Each row comes from the steps of one path. Every step used is in the known rows, and no mark comes twice. Write the path behind each row, first mark first.
(in the rows, 128 means zero)
Known rows
bege -> risut -> lotov -> biko -> momum: [119, 128, 110, 141, 136, 138, 121, 118, 120,  74,  58, 198, 100,  87, 102,
 107, 161, 119, 106, 131, 123, 125, 105,  82]
kote -> momum -> risut -> lotov -> biko: [ 91, 136, 126, 125, 145, 113, 111, 100, 114,  90, 101, 157, 130,  87, 108,
 157, 116, 114, 103, 157, 115, 146, 115, 154]
lotov -> biko -> momum -> risut: [109, 121, 131, 133, 144, 141,  98, 153, 116, 119, 107, 172, 120,  90, 121,
 132, 136, 128, 131, 134, 120, 107, 122, 149]
lotov -> biko -> ruti: [133, 127, 107, 139, 125, 157, 116, 128, 118, 139, 118, 152, 142, 112, 110,
 141, 126, 124,  83, 137, 135, 124, 110, 126]
sede -> biko -> lotov: [145, 119, 140, 141, 147, 173, 131, 120, 112, 150, 164, 197, 132, 144, 144,
 121, 105, 131, 125, 132, 130, 136, 129, 137]
ruti -> kote -> lotov -> biko -> momum -> risut -> bege: [125, 128, 125, 133, 121, 107,  95, 139, 110, 170,  66, 132, 103,  83, 111,
 134, 158, 139,  93, 127, 128, 135, 118, 115]
risut -> lotov: [127, 133, 124, 127, 133, 114, 141, 110, 122,  90, 106, 141, 110, 115, 114,
 112, 129, 123, 120, 127, 127, 142, 116, 127]
bege -> risut -> lotov -> biko: [123, 135, 105, 133, 131, 136, 125,  99, 120,  85,  69, 177,  96,  99,  95,
 147, 146, 116,  87, 135, 122, 134, 105,  70]
bege -> risut: [132, 130, 114, 131, 125, 143, 121, 122, 130, 138,  95, 121, 130, 130, 124,
 127, 141, 128, 123, 124, 127, 137, 128,  79]
sede -> biko: [143, 133, 133, 134, 126, 153, 135, 134, 129, 156, 158, 160, 125, 130, 134,
 156, 117, 128, 129, 128, 133, 129, 120, 135]
kote -> momum: [107, 131, 131, 130, 131, 122, 127, 112, 132, 124, 133, 120, 160, 124, 138,
 132, 123, 122, 127, 148, 124, 140, 133, 151]
risut -> lotov -> biko: [120, 133, 119, 131, 131, 121, 131, 105, 116,  75, 103, 184,  91,  98,  99,
 148, 134, 117,  90, 140, 124, 127, 106, 119]
ruti -> kote -> momum: [118, 136, 114, 127, 128, 101, 124, 107, 127, 138, 119,  93, 170, 126, 131,
 139, 123, 122, 113, 156, 126, 146, 126, 149]
bege -> risut -> lotov: [130, 135, 111, 129, 130, 128, 133, 103, 125, 101,  74, 135, 116, 118, 109,
 111, 142, 122, 114, 122, 126, 149, 116,  79]
ruti -> biko: [131, 144, 129, 128, 128, 118, 128, 125, 139, 166, 142, 126, 138, 161, 131,
 115, 117, 142, 142, 128, 127, 133, 131, 132]
ruti -> kote: [141, 133, 111, 125, 126, 106, 125, 122, 123, 137, 116, 101, 140, 128, 121,
 134, 129, 129, 115, 135, 131, 134, 122, 129]
ruti -> biko -> momum: [126, 136, 133, 136, 136, 120, 124, 144, 140, 155, 130, 144, 139, 146, 139,
  76, 133, 143, 160, 123, 128, 123, 129, 145]
momum -> biko: [106, 124, 134, 109, 122, 106, 138, 119, 136, 111, 130, 112, 113, 122, 114,
 103, 124, 123, 131, 108, 125, 117, 125, 102]
sede -> biko -> momum -> risut -> bege: [146, 128, 144, 128, 140, 171, 115, 154, 121, 158, 109, 149, 139, 106, 131,
  98, 131, 131, 137, 117, 132, 133, 124, 155]
momum -> risut -> lotov -> biko -> ruti: [126, 133, 108, 131, 139, 145, 109, 119, 105, 118,  93, 149, 133,  92,  96,
 132, 116, 124,  85, 134, 129, 144, 105, 143]
lotov -> biko -> momum: [117, 121, 128, 141, 132, 139, 117, 141, 124, 103, 111, 188, 111,  98, 120,
 125, 147, 123, 117, 137, 125, 104, 116, 134]

Which path is each row?
[126, 143,  76, 139, 127, 128, 118,  82, 113, 119,  56, 126, 172,  99,  95,
 133, 136, 114,  56, 159, 131, 163,  97,  95]
bege -> risut -> lotov -> biko -> ruti -> kote -> momum
[ 86, 128, 138, 110, 125,  98, 138, 101, 140, 109, 135, 103, 144, 122, 125,
 106, 119, 117, 131, 128, 120, 129, 129, 124]
kote -> momum -> biko
[115, 136,  97, 131, 136, 130,  93, 117, 110, 166, 106, 100, 194, 104, 113,
 157, 111, 123,  82, 162, 129, 146, 115, 164]
lotov -> biko -> ruti -> kote -> momum -> risut
[123, 136,  93, 137, 125, 128, 111, 108, 117, 148, 110, 116, 185, 109, 113,
 150, 122, 119,  68, 165, 133, 143, 109, 147]
lotov -> biko -> ruti -> kote -> momum
[121, 133, 129, 120, 143, 116, 121, 120, 115, 106, 103, 124, 120, 106, 114,
 117, 118, 125, 133, 124, 122, 147, 121, 148]
momum -> risut -> lotov
[ 99, 127, 121, 117, 123, 120, 134, 105, 135, 136, 129,  81, 177, 121, 123,
  83, 114, 119, 115, 124, 130, 141, 122, 130]
kote -> momum -> biko -> ruti
[121, 128, 109, 120,  99,  79, 132, 114, 127, 187, 116,  66, 129, 119, 113,
 105, 133, 142, 101, 102, 138, 146, 113,  86]
momum -> biko -> ruti -> kote -> lotov
[102, 140, 109, 122, 143,  94, 109,  95, 107, 102,  90, 134, 142,  88, 102,
 163, 117, 115,  89, 164, 117, 150, 109, 158]
ruti -> kote -> momum -> risut -> lotov -> biko
[130, 129, 103, 113, 118, 105, 131, 116, 125, 147, 112,  65, 160, 123, 107,
  90, 119, 127, 101, 113, 138, 132, 112, 112]
momum -> biko -> ruti -> kote
[122, 124, 133, 128, 140, 153,  97, 145, 114, 119,  75, 162, 122,  88, 110,
 106, 146, 124, 105, 131, 124, 115, 122, 138]
lotov -> biko -> momum -> risut -> bege
[100, 132, 135, 123, 140, 124, 108, 124, 124, 139, 128, 103, 168, 118, 136,
 136, 111, 124, 141, 146, 119, 147, 138, 162]
kote -> momum -> risut
[144, 133,  91, 136, 123, 133, 113, 122, 112, 150, 105, 128, 157, 112, 104,
 148, 128, 125,  69, 144, 137, 128, 105, 128]
lotov -> biko -> ruti -> kote
[135, 131, 135, 116, 134, 145, 109, 132, 118, 144,  92, 100, 138, 118, 116,
 109, 127, 128, 115, 121, 128, 140, 133, 132]
momum -> risut -> bege
[122, 132, 113, 137, 107,  88, 118, 118, 119, 168, 116, 143,  92, 108, 113,
 191, 145, 137,  87, 137, 128, 134, 113,  98]
ruti -> kote -> lotov -> biko
[106, 136, 110, 132, 142, 139, 109, 104, 109, 116,  97, 139, 164,  89, 106,
 137, 111, 116,  87, 154, 125, 156, 109, 162]
kote -> momum -> risut -> lotov -> biko -> ruti
[133, 130, 136, 135, 150, 139, 122, 113, 121, 161, 149, 162, 142, 174, 142,
  80, 107, 143, 139, 130, 125, 140, 139, 132]
ruti -> biko -> lotov
[110, 111, 142, 116, 143, 126, 133, 104, 118, 105, 136, 149, 117, 138, 126,
  73, 113, 126, 128, 115, 122, 121, 134, 103]
momum -> biko -> lotov
[108, 120, 134, 147, 115, 112, 117, 140, 125, 146, 115, 187,  82,  92, 128,
 148, 159, 139, 118, 126, 126, 119, 118, 105]
kote -> lotov -> biko -> momum
[114, 133, 124, 124, 140, 124, 112, 116, 109,  93,  98, 165, 100,  90,  99,
 152, 121, 120, 105, 137, 119, 133, 111, 136]
momum -> risut -> lotov -> biko
[116, 125, 123, 138, 139, 123, 128, 122, 117,  68,  92, 203,  93,  85, 107,
 109, 147, 118, 110, 134, 123, 118, 105, 133]
risut -> lotov -> biko -> momum
[116, 123, 141, 135, 124, 128,  98, 144, 116, 160,  80, 161,  91,  84, 117,
 130, 157, 138, 106, 120, 125, 130, 125, 110]
kote -> lotov -> biko -> momum -> risut -> bege
[131, 130, 139, 132, 148, 143, 125, 144, 117, 124, 120, 173, 122,  94, 127,
 108, 121, 128, 153, 120, 126, 139, 112, 169]
sede -> biko -> momum -> risut -> lotov
[144, 132, 104, 140, 104, 100, 122, 126, 118, 203, 115,  84, 145, 122, 125,
 134, 137, 145, 100, 121, 142, 160, 116, 112]
biko -> ruti -> kote -> lotov
